In the rows, 128 means zero.
Known rows, with every step that occurs:
kamev/sedid: [131 131 152 133 167 155 145 153 148  87  97 114 106  84 120 149 127 120
  79 162 147 103  96 140 141 100  99 109 136 130 171 160 113 122 191]
fati/vidip/sedid/bigin: [125 142 173 158 110 105  85  84 106 147 127 130 154 191 133 121 129 133
 157  86  86 150 178 134 130 101  94 154 109 150 139 148 137 130  96]
kosi/mitefoz/vidip: [119 113 125  99 189 118 106  92 114 129 154  97 147  97 122 116 120 163
 158 219 147 110 129 110 133 115 133 119 132 116 107 136 166 130 133]
boka/mitefoz/zizezap: [128 146 100 151 177 133 118 181 164 203 105 104  76 143 156 171 133 141
 155 150 146  87 168 147 133 123 115 150 154 122 136 133 122 148 168]
zizezap/mitefoz: [112 140 122 165 131 150 145 148 141 121 107 121  80 107 150 144 128 178
 143 119 190 121  73 134 139 138 135 128 134 130  93 179 103 137 129]
zizezap/mitefoz/boka: [128 120 104 159 104 149 134 112 147 172 155 120  91 111 191 119 151 183
 146 185 175 104  92 154 135 123 128 110 131 134  92 172 114 160 133]
batin/raminep/valo/sedid/vidip/mitefoz/boka: [145 167  38 138  75 136 140 117 139 136 167 137 141 154 165 145 157 129
  69 157 138 164 156 152 104  86 128 125 133 188  59 123 142 170 136]
bigin/sedid/vidip/mitefoz/zizezap: [135 165  72 105 169 108 114 132  95 203  88 129 168 174 121 136 137 158
 103 188 100 133 142 115 149 205 123 163 130 171 161 132 154 165 201]
dekip/fati/vidip/sedid/kamev: [105 141 208 103  89 114 139 108 107 125 117 126 156 209  71 129 107  86
 145 137 117 139 155 150 120 132 107 125 142 105 158 139 148 152  86]
zabat/mitefoz: [125  80 151 138 185 109 150 122 132 131 118 138 111  94 155 134 134 144
 122 131 142  43  92 122 140 108 115 115 106 121 119 150 117 134 151]
sedid/valo: [120  92 156 116 123 112 175 136 154 120 152 142  89  59 152 104 128 119
 139 120 107 136  89 131 143 164 166 100 117 122 152 126 103 106 135]
batin/raminep: [107 141 114 118 151 148 145 143 140 107 118  91 108  91 147 129 145 133
 119 195 148 125 126 119  97  99 118 141 126 150 122 151 116  86 177]
valo/sedid/vidip/mitefoz: [136 163 122 159  80 140 163 134 115 114 139 153 135 153 158 153 134 143
  82  58 151 158 133 130 141 160 174 149 148 164  95 144 136 165 127]
valo/raminep/batin: [122  81 128 122 123 147 129 146 123 108  94 152 103  97 171 117 127 130
 146  43 152  76 109 148  80 129 101 145 107  99 114 120 105  87 130]
kamev/sedid/valo: [117  89 154 114 131 130 167 154 157  87 123 137 102  43 134 124 127 106
  84 150 109 132  85 145 154 144 142  75 126 128 179 132  92 120 174]
valo/sedid: [148 135 157 159 130 160 135 140 150  87 130 136 102 121 149 170 119 135
 102  65 149 122 114 117 127 106 134 120 167 118 135 182  99 136 123]
sedid/vidip: [110 147 117 116 119 119 184 110 131 153 143 132 121 113 162 116 140 169
 130 144 154 122 133  97 126 154 135 164 140 151 130 127 119 119 149]
vidip/sedid/kamev: [144 153 168 141 109 156 126 159 122 100 107 159 126 164  98 134 139 132
 143  97 157 129  75 159 119 186 139 124 134 103 161 146 137  85 112]
bigin/sedid/vidip/mitefoz/kosi: [147 159  85 159 143 124 144 108  96 165 105 119 180 129 100 135 138 151
  69 154  70 124  85 146 171 171 154 147  76 179 118 172 165 130 201]
vidip/sedid: [161 161 131 168 124 165  88 124 134 106 121 125 127 150 120 127 146 127
 131  77 141 134  74 120 134 128 114 151 132 110 148 147 120 106 118]
zibep/raminep/batin: [136 116 137 119 148 153 136 101 101  91 169 120 140 106 164 153 137 134
 146  94 142  81  60 135 110  90 150 164 109 103  89 136 113 118 143]
boka/mitefoz/vidip/sedid: [142 174  85 148 109 150  54 143 154 147 121  97 115 145 118 137 144 134
 144  87 152 162 142 127 148 126 147 163 150 103  87  88 139 118  86]
boka/mitefoz: [127 139 127 167 140 138 141 167 176 158 132 102  55  96 153 148 150 145
 137 120 164 110 122 163 149 111 148 139 132 126 106 142 132 119 152]
boka/mitefoz/vidip/fati: [112 167 109 129 120 136 120 148 146 145 120  93  91  97 118 146 107 153
 114 184 178 164 187  98 160 102 166 137 140 146  80  85 145 124 104]
mitefoz/vidip: [122 142 131  82 159 127 122 124 136 125 130 114 130  91 122 129 110 131
 133 159 126 130 156  85 130 124 134 141 141 117 127 125 130 108 129]
kamev/sedid/bigin: [117 120 195 120 169 123 149 129 128 111  88 140 110  77 131 157 126 141
  95 125  97  76 152 178 145 101  92 111 122 154 161 200 122 119 204]
dekip/fati/vidip/sedid/valo/raminep: [116  67 152 107  43  89 129 103 116 139 143 147 149 156  87  68 118  72
 158  65  52 176 173 120 113 139 130  96 138 111 164  70 108 126  55]
kosi/mitefoz/zizezap: [124 109 121 134 222 125 106 117 116 170 128  98 137 148 142 140 120 166
 172 227 147  65 120 128 117 122  92 118 144 119 155 163 147 162 179]
dekip/fati/vidip: [ 89 122 188  90 138  99 162  83 129 147 134  93 126 140 106 126 103  85
 134 183  95 118 180 110 129  60  95 137 135 125 141 156 135 170 126]
raminep/batin: [105 120 145 124 149 156 125 116 133 105 106 113  95  96 188 146 126 123
 130  84 165  81  69 148 106 103  97 166 105  99 102 148 106 131 143]
fati/vidip: [111 128 147 131 149 115 145 123 138 136 149 103 123 134 134 119 120 117
 141 189 127 148 160  91 128  86 107 136 116 141 145 128 125 132 116]
mitefoz/vidip/sedid/valo/raminep: [155  85  93  94  64 115  95 144 122 115 140 167 154 111 103  69 123 118
 157  46  81 184 148  95 109 203 168 108 142 102 148  37 105  62  60]
zibep/raminep/valo: [189 143  96 129 173 130 159 136 137  93 182 145 121 108  66 161 130 126
 143 112 107 101  76 113 133  59 148 124 117 119 120 163 123  88 132]
kosi/mitefoz: [128 103 148 146 184 135 127 100 124 126 158 101 116 103 139 120 137 170
 156 192 155  86  71 144 135 107 129 112 118 126 123 177 155 134 160]

Rows:
[143 177  95 157  98 141 175 124 144  94 118 157 103 149 117 175  86 156
  73  77 189 159 134  70 133  88 121 141 163 168 107 136 102 159  78]
raminep/valo/sedid/vidip/fati
[104  33 132  96  97 132 149 165 132  74  90 160 108  47 167 110 127  98
  98  60 122 105  90 169 103 154 119  86 109 105 145  87  68  98 151]
kamev/sedid/valo/raminep/batin
[139 139 111 132 154 144  45  82 105 115 149  95 175 156 107 109 130 156
 159 159 141 136  97 109 133 128 128 131 140 104 106 120 164 132 101]
kosi/mitefoz/vidip/sedid
[130  48 133 106 105 121 175 187 147  91 114 168 103  44 115  97 132 114
  98 110  97 126 118 144 121 164 145  52 128 128 189 100  91  77 155]
kamev/sedid/valo/raminep
[140 156 130 163 115 141  79 113 128 124 137 107 151 193 117 114 133 109
 143 130 123 175 128  93 129 100  96 153 121 126 147 111 127 135  80]
fati/vidip/sedid
[109 174  92 115 155 122 144 160 107 161  79 133 164 160 130 153 129 128
  74 192 130 110 171 126 136 164 106 142 144 173 159 110 137 185 216]
kamev/sedid/vidip/mitefoz/zizezap
[109  37 130 106  87 117 155 147 127 107 129 170  90  56 186  92 127 119
 148  30 120 113  95 155  87 177 143 111 101 100 124  82  81  87 111]
sedid/valo/raminep/batin
[152 172 112 115 128 152  62 111 124 108 124 113 157 152 104 123 121 124
 135  92 129 160 129  89 130 133 126 157 149 105 130 103 129 107  90]
mitefoz/vidip/sedid
[135  74 109 149  55 101 109 141 126 123 157 158 148 158 113  60 133 102
 164  75  79 202 147 103 111 169 143  95 116 124 164  48 103  85  52]
fati/vidip/sedid/valo/raminep
[112 142 115 111 124 136 179 130 139 123 107 127 129  98 147 129 136 148
  79 173 158 117 126 112 136 136 106 137 148 158 155 129 114 141 185]
kamev/sedid/vidip
[127 147  95 127  84 118 159  86 115 201 184 144 148 129 183  90 169 155
 112 203 125 124 149 148 141 150 157 141 104 170 103 105 169 155 159]
sedid/vidip/mitefoz/boka
[100 145 190 110 132  97 157 100 114 138 129 102 145 149  87 126 117  68
 113 169  83 134 179 146 153  72 124 133 105 137 116 146 170 185 140]
dekip/fati/vidip/mitefoz
[134 132 125 146 118 112 121 102 124 180 195 115 152 153 154  96 153 104
 122 244  92 154 171 150 143  86 130 112  79 160 116 107 175 174 129]
fati/vidip/mitefoz/boka
[172 150 124 160 154 150 137 154 172  76 121 153  76 123 106 194 109 112
  99  35 150 125  94 122 126  65 106 115 153 113 127 188 100 133 103]
raminep/valo/sedid
[119 146 174 128 104 121 100  72 117 133 127  89 155 197  91 121 117  79
 138 121  95 150 155 113 133  69  84 157 146 108 142 138 136 170  92]
dekip/fati/vidip/sedid
[149  32  97  97  93  83  95 131 106 130 129 181 166 110 113  70 127 126
 151  34  88 127 138  93 118 195 157  94 121 101 120  28 103  88  60]
zabat/mitefoz/vidip/sedid/valo/raminep
[144  56  91 109  95 106  75 110 102 120 160 149 168 121 103  54 131 150
 177 101 101 161 120 114 116 195 168  79 134 105 124  53 140  80  61]
kosi/mitefoz/vidip/sedid/valo/raminep
[135 109 148  95 136 108  98 133 100 118 105 159 169 162  93 133 122 138
 138 115 152  98 119 122 124 184 133 110 128  94 114  94 140 115  85]
zabat/mitefoz/vidip/sedid/kamev
[117 158 118 131 178 104 108 152 110 171 117 114 161 194 115 140 113  95
 135 205 100 147 203 111 130 114 101 143 110 153 150 107 152 183 150]
fati/vidip/mitefoz/zizezap
[128 165  58 124 105 139 169 142 156  97 119 131 105 138 144 169 126 142
  86 100 171 156 148  94  88  91 105 145 167 165  89 142  90 129 128]
batin/raminep/valo/sedid/vidip
[136 159 152 105 125 118  71  88 100 137 118 142 161 147 116 128 123 143
 153  60  82 133 180 127 130 138 122 160 136 130 121 139 140 105 101]
mitefoz/vidip/sedid/bigin
[129 153  84 110 175 141 149 156 167  92 108 108  84  96 104 151 135 116
 115 162 138 123 108 122  98  61  88 136 114 143 112 158 114  87 164]
batin/raminep/valo
[117  45  92 102  84 119  48  92  82 103 141 140 172 112 150  66 126 137
 179  51 127 142  86 142  91 188 147 111 114  78  85  43 125 111  53]
kosi/mitefoz/vidip/sedid/valo/raminep/batin
[130 150 161 147  99 129 119 146 118 114 132 138 154 200  91 122 127 119
 152 144 150 171 128 129 118 159 120 122 123 122 162 115 143 116  81]
fati/vidip/sedid/kamev
[135 163 120 129 185 132 114 162 117 156  99 131 135 153 120 155 128 115
 127 151 114 104 149 137 135 144 122 140 120 137 151 143 145 153 183]
vidip/mitefoz/zizezap
[141 128 190 140 114 152 168 174 138  77 119 165  97 131 128 182 114 137
 111  82 169 114 109 153 110 164 155  89 162 112 151 181 117 118 117]
valo/sedid/kamev
[ 93 153 156  93 165  84 130 113  98 184 100 103 166 194  94 146  99  63
 130 202  71 116 231 128 136  90  89 143 131 135 144 137 156 217 156]
dekip/fati/vidip/mitefoz/zizezap
[146 117 140 151  90 139 111 129 140 104 146 145 114 115 134 102 140 117
 142  65 107 170  58 130 142 175 160 114 127 110 153 108  99 105 102]
vidip/sedid/valo
[105 147 172 145 143 100 157  85 107 144 116  89 176 148  70 145 100  53
 101 162  43 109 172 164 158  55 131 130  81 144 103 187 168 185 163]
dekip/fati/vidip/mitefoz/kosi
[120 167 121 127  81 146  99 159 106 104  89 142 139 173  93 141 116 169
 156  99 200 167 102 133 124 221 161 124 155 104  88 125 128 114  65]
zizezap/mitefoz/vidip/sedid/kamev
[155 136 128 144 126 137 128 115 131 163 174 134 128 109 161 109 165 120
 113 200 110 109 120 178 150 111 144 111  90 141 114 142 172 138 165]
vidip/mitefoz/boka
[122 149 101 120 139 123 123 155 164 163 131  95  89  86 134 146 129 143
 141 144 151 132 173 128 145 116 161 147 144 118  89 109 142 119 122]
boka/mitefoz/vidip
